Every row comes from one small tree of marks. The marks that hang from a mark follow it in brackets, in the order of their numbers. Every link used is in the known rows. Which tree was each row made from?
Known rows
z_86(z_34(z_929) z_597 z_639 z_846): [-24  24  11  37  69  13   6   5  19  27  16  -2 -27  51  -2  19   3 -19
   4 -17]
z_597(z_86(z_34(z_929) z_639) z_846): [-24   4 -10   3  29  -3  -1 -16   9 -23 -21   9  55 -21   6 -38  12   7
  22 -21]
z_929(z_34(z_86(z_597))): [  1 -16   2 -27  -8  -9   9   6  -6  -1   1   1 -17 -12  11  15 -12  11
   5 -10]
z_597(z_86(z_34(z_929)) z_846): [-29 -24  -3   4  16  -4  -2 -25   0 -17 -28  -4  63  -6   5 -45  18  12
  30  -8]
z_86(z_34(z_929(z_639)) z_597 z_846): [-25 -31  32  35  34  15   8  -5   6  46   7 -17  -8  68  -4   8  20 -21
  13   7]
z_86(z_639): [  3  38 -12  -5   2   3 -15  15  23 -22 -10  21  -4 -25  -2  12 -18   5
 -19  -6]
z_929(z_34(z_86(z_597)) z_639): [ 13 -41  28 -27 -39  -6  14  10  -8  20   0   6  -1 -19  11   9   4 -10
   1   5]
z_846(z_597): [ -4  -4   5  -2   1  23 -13  -4   9 -10  -3 -12  22  24 -27  -6  -8  18
  -4   7]
z_34(z_86(z_597) z_929): [-12 -35 -12 -24 -18  -6  -6   1   5  32  12  10 -19  -4  10  11 -15  -4
  14   6]
z_929(z_639): [ 10 -29  22  -7 -50   7  -9   8   8   9 -21   9  23 -13  -5  -3   7  -8
 -13  25]
z_929(z_34(z_86(z_597(z_846) z_639))): [  0   4  -7 -27  -2  -6  11   5   0 -11  13   8 -11 -18  16  10 -12   8
   5 -19]
z_597(z_86(z_34 z_639) z_846): [-19  22 -15   6  27  -1   3 -19   7 -31  -9   7  57 -22   4 -34  21  14
   8 -22]
z_639(z_86): [  3   1 -13   5 -21 -17 -18  -3  -1 -35 -23  -8  -1  26   1   0 -15  15
 -18  23]
z_846(z_597(z_86(z_639(z_929)))): [ 10  16   1  -1  27  15   1  -7   8 -17   2  -2  37 -12 -28 -20   0  15
  -1  -8]
z_86(z_34 z_597(z_846) z_639(z_929)): [-22  49 -19  42  16  20   1   0   7  -1  -3  -7   5 -15  -7 -10  28 -20
 -16 -51]
z_34(z_929(z_639(z_86(z_597)))): [ -5 -60  23  -2 -27  -7 -16   3   9  10 -32   1  11  22   2 -13 -16 -19
  12  29]
z_929(z_34(z_86)): [  5 -15   6 -37 -17 -14  -2  11 -12  -7 -14   7 -17 -32  11  14 -14  14
   2  -7]
z_86(z_639(z_929)): [ 16  47 -13   1  -9   6 -12  20  11 -18 -16  20  -8 -61  -8   2  -6  -7
 -21 -22]
z_597(z_86(z_639) z_846): [ -3  17 -24  -7  16   0  13 -20  19 -38  13  13  63 -20   9 -33   7  20
  15  -8]
z_639(z_929(z_34(z_86))): [ 20   1   1 -16 -33  -6  -2  16 -21  -3 -26   3 -16 -76   1  -3   6  -3
  -2 -23]

Which tree is each row?
[-16  -8   2  35  28  -9  -3 -10  -3  -1  -6 -26 -16  79   0   6  -2  -1
  -2  16]
z_639(z_86(z_34(z_929) z_597 z_846))
[  8   8  -4  14  11  -2  -2 -12  -1 -24  12 -19   0  63  -7   4 -11  18
  -7  31]
z_639(z_86(z_846(z_597)))
[ 11  27  -3  36  -2 -10  -7   1 -29 -11 -25 -20 -20  -4  -8  -6  19  -7
 -19  -2]
z_639(z_86(z_34 z_846) z_929)
[-16  52   2  42  65  18  13   1  16  17  32  -5 -23  50  -7  27  14  -8
 -14 -20]
z_86(z_34 z_597 z_639 z_846)
[  9  15 -13 -22  -9   6   6  -4  -7  23  48   6 -15   1  -3  24   3  19
  -2  15]
z_34(z_86(z_846(z_597)))
[ 17  42 -29 -26 -30  -6  -6  15  -5   8  14  28 -25 -76   3  19   1   2
 -22 -15]
z_34(z_86(z_639(z_929)))
[ -2 -28  -1 -32  -9  -8  -4   3  -2  36  19  17 -26 -10  12  15 -15   1
  19  19]
z_34(z_86(z_846) z_929)
[  1  31 -19  16   8  17  17   0  18 -18  21  -1   9 -16   6 -11   3 -13
   4 -38]
z_86(z_597(z_846) z_639(z_929(z_34)))
[ 13  44 -18 -22   8   8   6   3   3  16  53  19 -23 -14  -2  29  -3  12
 -11   3]
z_34(z_86(z_639 z_846(z_597)))
[  9  28   1  38   8  -1  -7  -3 -29  -9 -19 -27 -13   9 -20 -10  20  -6
 -17  -3]
z_639(z_86(z_34 z_846(z_597)) z_929)
[  5   4 -12  25  11  -5  12 -15   8 -17  27 -21  -9  79   3  12  -7  13
  -5  29]
z_639(z_86(z_597 z_846))
[ -3 -25   2 -29   1   0  -4   0  -2  37  28  10 -19   3   1  11 -15   3
  22  20]
z_34(z_86(z_846(z_597)) z_929)
[ 21   2   2  -7 -17   0  11   9 -17   6   1  -3 -20 -48   4   2   9  -6
   4 -20]
z_639(z_929(z_34(z_86(z_597 z_846))))
[  8 -10  12 -30   4  -4   9   5 -12   0  11   0 -16  -6   6  16 -11  14
  10  -2]
z_929(z_34(z_86(z_846(z_597))))
[  4 -16  21  24 -19   0   4  -3  -2  13  -4 -11   9  45  -4   4  17 -14
 -16  28]
z_929(z_639(z_86(z_34 z_597 z_846)))
[  8 -45  29  -1 -28  -9  11  -1  -5 -15 -18 -14  20  27  12 -13  -3 -11
   4  15]
z_929(z_34 z_639(z_86(z_597(z_846))))
[-10 -26  23   2  24  13  -7 -11  -2   3 -24 -10  45  13 -29 -25   7   7
   7   4]
z_846(z_597(z_86(z_34(z_929(z_639)))))
[ 12  -2 -12  21 -18  -8  12  -9 -16 -34 -12 -27   1   5   6 -23   4  -8
   3 -14]
z_639(z_86(z_597(z_846)) z_929(z_34))
[  5  38 -39 -12 -25   5  11  -2   3  10  45  15  -9 -42   8  12  11  -2
 -12 -22]
z_34(z_86(z_597(z_846) z_639(z_929)))
[ -3 -57  25  -7 -32  -9 -21   7   6   6 -44   6  11   7   2 -14 -19 -18
   9  30]
z_34(z_929(z_639(z_86)))
[-26 -12  30  21  47  17 -13  -2  -5  26 -14 -16  -5  48 -18  -1   6  -2
  13   4]
z_86(z_34(z_929) z_846(z_597))
[ 27  21  -9  24 -13  -8   3  -2 -17 -19  -5 -14 -15  -4  -2  -5   7  -3
 -11  12]
z_639(z_86(z_846) z_929)
[ -5  -3 -12 -39 -15 -13 -19  16   6  18  -4  34 -26 -47   9  12 -26  -6
   4  -1]
z_34(z_86(z_639) z_929)
[ -2   0 -11 -17  18  -1  10   4  14  38  48  20 -34   6  14  24 -17 -10
  14   4]
z_34(z_86(z_597 z_639 z_846) z_929)
[ 15 -41  37 -10 -33 -16  -1  11 -10 -18 -39  -4   9   3   8  -7 -10  -8
  -5  20]
z_929(z_34 z_639(z_86))
